Every row comes from one small tree of marks. The marks that hang from a mark follow it in brackets, in alphabetical order. Every link used is in the known rows. Which tree was each row made from?
Known rows:
doki(dabaz dimuki(rosoki(tevi) tokov)): [-0.09 -0.15 -0.08 -0.91 -1.52 -1.31  1.06 -4.68 -2.38  0.76 -2.41 -4.53
 -2.69 -1.38  1.60 -0.94  0.70  2.25  1.43  3.37]
tevi(rosoki(dimuki(fekom tokov)) rume): [-0.27  0.40 -0.94  3.24  1.62 -2.61 -3.89 -1.52 -0.21  1.38  1.00  1.24
  1.64 -1.80  0.91 -2.78  1.23 -4.13  0.80 -2.35]
doki(dabaz dimuki(rosoki)): [ 1.10 -0.24  0.43 -1.96 -1.24  0.54 -1.88 -1.90 -2.98  2.07 -2.66 -4.84
 -2.47 -1.79  1.89  0.13  0.69  1.95  0.59  2.15]
rosoki(tevi(rume)): [-3.64  0.31 -0.52  0.98  0.49 -1.10 -2.73 -4.98  0.77 -1.39  0.70  0.43
 -0.44  1.31 -1.49 -0.10 -0.53 -0.14  2.25 -1.10]
doki(dabaz dimuki(fekom rosoki)): [ 1.14 -0.68  0.91 -2.57 -0.09 -0.14 -6.13 -1.70 -3.17  2.79 -3.26 -5.15
 -2.10 -2.88  2.10 -0.55  0.85  0.08  0.41  2.84]
tokov(dabaz(doki) dimuki(rosoki(tevi))): [ 3.17 -0.81  2.23 -1.55 -1.37 -0.97 -0.68 -3.00 -4.97 -2.36 -0.80 -5.37
 -1.44 -0.85 -1.46 -1.38 -0.04  0.44  2.07  2.21]
rosoki(tevi): [-1.38  0.36  0.01  0.74  0.24 -0.79  0.25 -3.06  0.68 -0.91 -0.21  0.09
 -0.55  0.82 -0.56  0.25 -0.60  0.00  1.91 -0.09]
tevi(rosoki rume): [-2.26  0.19 -0.61  2.67  0.75 -0.06 -2.86 -3.73  0.89 -0.32  1.48  1.91
 -0.46  0.78 -0.29 -0.21 -0.70 -1.78  0.46 -4.41]
rume(tevi(rosoki(dimuki(fekom tokov(dabaz))))): [ 2.95  0.75  0.44  2.71  1.70 -2.82 -3.08 -0.82  0.55  1.01  0.81  2.76
  1.57 -0.39  1.21 -3.56  1.29 -4.23 -0.20 -1.78]
rume(tevi(rosoki)): [-0.45 -0.12 -0.80  3.11  2.37  0.03 -0.80 -2.65  3.85 -0.26  0.40  2.39
 -0.68  1.42  0.20 -0.62 -0.58 -1.22 -0.67 -4.69]
dimuki(fekom rosoki(tevi) tokov(dabaz(doki))): [ 1.54 -1.36  1.55 -1.47 -1.09 -2.71 -1.58 -2.12 -2.36 -1.16 -0.75 -3.56
 -0.65 -1.14  0.48 -3.54  1.56 -0.11  1.17  3.26]
fekom(dimuki(rosoki(tevi))): [-1.34  0.10 -0.07 -0.52  0.73  0.39 -0.03 -3.27  3.27  0.10 -0.97 -4.88
 -1.79  0.37  0.66 -0.10 -1.17  1.25  2.33  1.44]
tevi(rosoki): [-0.10  0.09 -0.29  2.18  0.59  0.42 -0.21 -2.00  0.33 -0.03  0.54  1.34
 -0.36 -0.29  0.64 -0.12 -0.94 -1.64  0.01 -2.92]
tokov(dabaz(doki) dimuki(fekom rosoki(tevi))): [ 3.49 -0.76  2.45 -1.81 -0.02 -1.67 -4.65 -2.81 -4.90 -1.85 -0.98 -5.33
 -0.96 -1.66 -0.73 -2.46  0.24 -1.51  1.93  3.05]
tevi(rosoki(dimuki(fekom)) rume): [-0.82  0.86 -0.58  2.74  2.59 -1.14 -6.64 -1.73 -0.19  1.94  0.57  1.01
  1.36 -1.59  0.55 -1.58  0.69 -5.04  1.68 -3.47]
rosoki(dimuki(tokov(dabaz)) tevi(rume)): [-0.25  1.56  0.39  0.85 -1.22 -2.98 -0.64 -3.34 -1.81 -0.52  1.56  1.35
  1.33  0.31 -0.47 -2.07  0.99 -1.04  2.73  0.23]
dabaz(doki): [ 0.82 -1.81  0.08 -0.42  0.32  0.28  1.41  0.94 -0.09 -0.42 -1.34  0.24
 -1.32  0.05 -0.63 -0.66  1.21 -0.76 -0.03 -0.46]
tokov(dimuki(fekom rosoki(tevi(rume)))): [-1.05  0.66  0.56  0.04  1.24 -1.83 -7.56 -5.14 -2.17 -1.63 -0.11 -5.98
  0.27 -1.44 -1.41 -1.40 -0.78 -0.10  2.10  1.53]
doki(dabaz): [ 0.47  0.33  0.23 -0.78 -1.13  0.25 -1.50 -0.84 -1.36  0.60 -2.17  0.67
 -1.65  1.65 -0.26  0.27 -0.06  0.64  0.00  0.87]
dimuki(fekom tokov): [ 0.47 -0.25 -0.05  0.40  0.36 -2.08 -1.52  0.33 -0.55  0.15  0.04  0.05
  0.96 -1.11  0.63 -2.32  0.83 -1.12 -0.86  2.43]
tokov(dabaz): [ 1.50  0.64  1.18 -1.49 -1.68 -0.29 -1.45 -0.69 -2.42 -0.48  1.19  1.03
  0.12  0.51  0.32 -0.38  0.11 -0.20  0.12  0.61]
fekom(dimuki(rosoki)): [-0.27 -0.24  0.39 -1.19  0.42  1.06 -0.29 -0.07  2.25  0.99 -0.71 -5.03
 -1.16 -0.21  1.43 -0.51 -0.87  1.59  0.55  1.50]

Write each row's tree:
[-1.11  0.14  0.37 -0.66  1.05 -1.00 -4.15 -2.94  0.36  0.02 -0.85 -4.89
  0.21 -1.62  0.37 -0.85 -0.20  0.55  2.18  2.20]
dimuki(fekom rosoki(tevi))
[ 1.23  0.98  0.48  1.94 -0.12 -2.73 -5.46 -2.06 -2.57  0.98  1.79  2.39
  1.95 -1.40  0.91 -3.07  1.28 -4.63  0.91 -1.79]
tevi(rosoki(dimuki(fekom tokov(dabaz))) rume)
[ 1.69 -2.88  0.43 -1.11  0.75 -1.47 -0.48  0.42 -2.22  1.32 -1.93 -5.32
 -1.26 -4.65  2.12 -3.07  2.55 -0.74 -0.52  2.98]
dabaz(doki(dimuki(fekom rosoki tokov)))
[ 0.07 -0.35  0.19 -0.92 -0.26 -2.33 -3.34 -4.58 -2.33  1.41 -2.97 -4.67
 -2.30 -2.34  1.66 -1.84  0.98  0.35  1.45  4.39]
doki(dabaz dimuki(fekom rosoki(tevi) tokov))
[ 0.33 -0.32 -0.40 -0.42 -0.58 -0.17  2.33  0.05  2.32  0.60 -0.43 -4.70
 -0.57 -0.48  1.60 -1.72  0.01  2.12 -0.47  2.74]
fekom(dimuki(rosoki tokov))
[ 1.20 -2.54  0.95 -1.94  1.57  0.02 -3.55 -0.09 -1.92  1.82 -2.16 -5.68
 -1.90 -4.56  1.67 -1.62  2.22 -1.35  0.44  1.99]
dabaz(doki(dimuki(fekom rosoki)))
[ 2.63 -2.11  2.14 -3.45  0.01 -0.48 -4.90 -0.45 -4.64  1.27 -1.07 -4.81
 -1.97 -3.97  1.91 -1.87  2.17 -1.81  0.43  2.38]
tokov(dabaz(doki(dimuki(fekom rosoki))))
[ 1.49 -0.92  0.30 -1.86 -0.76 -1.69 -3.43 -1.52 -3.42  2.36 -2.83 -4.79
 -1.59 -3.10  2.44 -2.07  1.63  0.66 -0.59  4.38]
doki(dabaz dimuki(fekom rosoki tokov))
[ 2.44 -0.17  0.94  0.18 -1.01 -2.48  3.38 -0.50 -2.36 -0.48 -0.30  0.74
 -0.06 -0.31 -0.04 -2.82  2.26 -1.96  2.41  1.33]
rosoki(dimuki(tokov(dabaz(doki))) tevi)
[-3.05  0.28 -0.79  0.68 -0.89 -2.11  0.04 -4.50  0.94 -1.43  0.70 -3.37
  0.58 -0.26 -0.57 -1.92 -0.05  3.37  1.46  1.00]
dimuki(rosoki(tevi(rume)) tokov)
[ 1.11  0.09  1.49 -1.71 -0.78 -2.99 -3.37 -4.33 -3.95  0.33  0.10 -4.20
 -0.65 -3.89  2.17 -2.37  0.92 -0.78  1.47  4.23]
doki(dimuki(fekom rosoki(tevi) tokov(dabaz)))
[ 0.46  0.97  1.53 -1.38 -0.44 -2.11 -9.19 -5.54 -4.49 -1.95  0.83 -4.82
  0.38 -0.93 -1.40 -1.57 -0.74 -0.92  2.35  2.51]
tokov(dabaz dimuki(fekom rosoki(tevi(rume))))
[-3.14  0.24 -0.53 -0.04 -0.15 -0.55 -2.69 -4.79  0.79 -0.90  0.38 -3.57
  0.00  0.21 -0.68 -0.69 -0.71  2.41  2.50 -0.25]
dimuki(rosoki(tevi(rume)))
[ 1.24 -2.28  0.63 -1.68  0.41  0.61  0.30  0.05 -1.83  1.31 -1.66 -5.28
 -2.11 -3.68  1.45 -1.18  1.84  0.70  0.47  0.61]
dabaz(doki(dimuki(rosoki)))
[ 0.94 -0.46  0.55 -1.34  0.66 -0.59 -6.10 -1.89 -3.07  2.24 -3.03 -0.76
 -2.63 -1.31  1.38 -0.06  1.09 -2.57  0.27  2.06]
doki(dabaz dimuki(fekom))
[ 2.19 -0.37  1.50 -2.44 -1.01 -2.01 -3.63 -1.18 -4.32  1.19  0.23 -4.53
 -0.05 -4.29  2.79 -2.48  1.72 -0.27 -0.47  4.10]
doki(dimuki(fekom rosoki tokov(dabaz)))
[ 1.51 -1.58  2.06 -2.66  0.40 -1.18 -4.75 -3.52 -3.84  0.32 -1.44 -4.62
 -2.30 -3.65  1.04 -1.99  1.66 -2.06  2.41  2.43]
tokov(dabaz(doki(dimuki(fekom rosoki(tevi)))))
[ 1.17 -0.27  0.00 -0.20 -1.38 -1.13  0.74 -1.69 -3.10  1.34 -1.75 -0.05
 -2.43 -0.74  1.37 -0.73  1.43 -0.04 -0.66  2.25]
doki(dabaz dimuki(tokov))
